What can hang from each mark:
Q: A J
J: X Y
A: L Q T Y
F: L
X: J
Y: A
T: A P
L: A F
P: T

Each row was made from one small tree. Brackets hold a mark, then the marks that hang from it, in alphabetical order. Every link used is in the known rows. Write each row's tree.
(in the rows, 128 means zero)
Known rows:
(P T): [103 132 115 104 119  98 126 134  98 117  96 125 116 102 136 113 133 112
 130 111 117 123 100]
(Q A): [118 134 132 135 145 137 114 140 144 136 146 149 139 115 127 148 120  94
 141 121 141 132 134]
(A L (Q (J Y)) T): [ 96  90  86 147 199 171 111 172 147  93 138 153 144  86 115 135 142  77
 122 140 124  74 188]
(F (L (A Y))): [144 131 143 127 125 142 123 133 126 144 144 171 129  92 148 132 135 107
 127 109 139 154 125]
(Q A (J Y)): [114  88 116 165 195 163  68 163 182 149 160 167 126 121 105 158 111  81
 140 112 151  87 166]
(J X (Y (A L))): [136  88  82 183 178 164 109 153 144 141 140 154 139 128 118 121 153 124
 119  77 113  88 188]
(P (T (A (L F) Y))): [ 71 118  87 112 129 116 137 149 100 105 116 130 129  37 152 111 135  75
 100 102 114 103 117]
(Y (A (Q J) T)): [ 94 100  94 118 202 153  90 171 140  75  88 169 131  95 122 141 145  71
 118 134 127  85 166]
(A (L F) (Q J) T Y): [ 78 104  91 136 200 174 123 170 153  95 146 149 153  63 121 115 133  71
 102 161 126  76 176]
(A T): [103 150 142 118 136 121 127 133 130 103 106 147 134 109 137 111 143 103
 128 124 113 112 112]
(L F): [124 139 135 134 113 126 154 126 147 142 151 119 133 127 128 123 114 145
 116 137 128 141 124]
(F (L (A T))): [135 161 162 113 105 120 145 127 124 125 130 173 138  93 150 132 141 103
 138 104 127 165 111]
(Y (A L Q (T P))): [ 71 139  83 113 171 139 147 168 109  55  96 152 148  58 152 123 163  66
 100 125 104  99 135]
(F (L (A (Q (J X)) T))): [137 109 134 115 153 147 108 145 137 110 120 173 138 107 121 136 146  93
 148 119 132 128 161]
(P (T (A (L F) Q))): [ 81 112  77  96 121 115 152 154  90  84 113 115 131  48 144 132 136  85
 111 124 117 121 135]
(X J): [139  90 131 128 132 119 112 123 153 134 117 125 119 146 129 152 130 144
 124 110 132  96 141]
(J (Y (A L T))): [104 123  97 165 173 151 124 162 142 114 130 172 143  88 140 126 152  93
 108  87 109  94 154]
(L (A (Q (J X)) (T P) Y) F): [ 88 108 123 106 175 150  87 159 149  72 116 176 141  58 139 103 158  52
 115 145 122  74 127]
(Q (A (L F) (T P) Y) (J X)): [ 57 123 113 151 202 159 106 163 176 119 148 159 156  71 118  99 133  46
 121 112 117  57 148]
(Q (A Y) (J X)): [111  77 113 155 214 172  49 156 173 146 139 164 133 121  98 128 126  69
 143 114 144  65 178]
(Q (A L)): [115 138 115 146 143 144 143 138 138 142 171 141 158  98 129 153 117  93
 139 115 140 137 157]

Write each row's tree:
[121 165 161 112 100 116 144 124 140 111 144 167 151  79 155 128 134  98
 130 123 127 148 106] => (L (A T) F)
[114  81  81 127 194 160  89 167 138  96 108 153 127 113 114 158 131  93
 119 138 140  97 183] => (Y (A (Q J)))
[125 130 137 109 148 149 116 151 122 100 119 186 134  71 152 126 155  78
 124 130 131 138 129] => (F (L (A Q T Y)))
[141  94 126 136 167 159  92 157 149 117 128 184 130 109 118 133 150  94
 143 110 130 111 166] => (F (L (A (Q (J X Y)) T)))
[109  81  87 174 210 167  84 164 165 127 127 169 139 118 105 121 147  92
 126  84 115  55 196] => (Q (J X (Y (A L T))))
[ 75 101  87 145 189 159 129 172 158  87 138 133 145  89 113 100 148  87
 107 137 103  59 161] => (A (L F) (Q (J X Y)) (T P))
[126 132 136  96 134 134 111 140 114  70 113 175 146  73 152 141 157  70
 140 140 132 130 130] => (L (A Q T))
[ 73  71  81 113 179 148  80 176 133  59  97 139 105  74 129 141 148  59
 104 135 122  61 132] => (T (A (Q (J Y))) P)
[ 96 103  92 133 153 150 119 146 115 104 131 142 137  58 146 131 143  73
 106 110 121  95 151] => (T (A L Y))
[100 123 101 113 177 145 110 164 123  70  85 167 135  91 139 132 158  81
 113 131 116 104 145] => (Y (A Q T))
[ 94 136  89 128 162 149 160 163 130  87 130 151 158  72 141 133 145  93
 101 133 115 121 165] => (Y (A (L F) Q T))
[ 76 107  98  98 142 112  93 151  94  91  75 144 108  54 151 109 149  64
 112 102 115  87 101] => (P (T (A Y)))
[ 83 122  89 102 114 104 141 140  84  97 101 122 128  55 147 129 138  81
 122  94 114 116 121] => (P (T (A L)))
[ 92 120 127 113 153 140 108 162 156  75 135 174 135  62 143 129 143  65
 115 143 128  97 118] => (L (A (Q (J Y)) (T P)) F)
[ 84 102  91 169 194 153 110 166 172 119 131 157 139 104 114 105 144  93
 107  91 104  57 162] => (Q (J X (Y (A (L F) (T P)))))
[ 74  93  65  99 158 132 111 165  80  72  91 135 126  32 149 122 154  54
 108 120 118  88 139] => (P (T (A L Q Y)))
[ 68 117 113  98 179 134 105 165 133  56  85 141 125  88 126 115 148  66
 118 156 116  73 118] => (A (Q J) (T P))
[ 90 108  80 156 185 158 127 176 146  89 120 155 142  91 130  98 168  96
  97 106  93  70 157] => (J X (Y (A (L F) Q (T P))))
[116  57  67 149 214 188  89 164 138 113 141 135 143 103 101 122 140  89
 122 145 135  62 214] => (A L (Q (J X)) Y)
[118 107 125 125 164 147 100 160 143  99 115 177 124  97 128 121 159  81
 132 111 120 102 137] => (F (L (A (Q (J X Y)) (T P))))
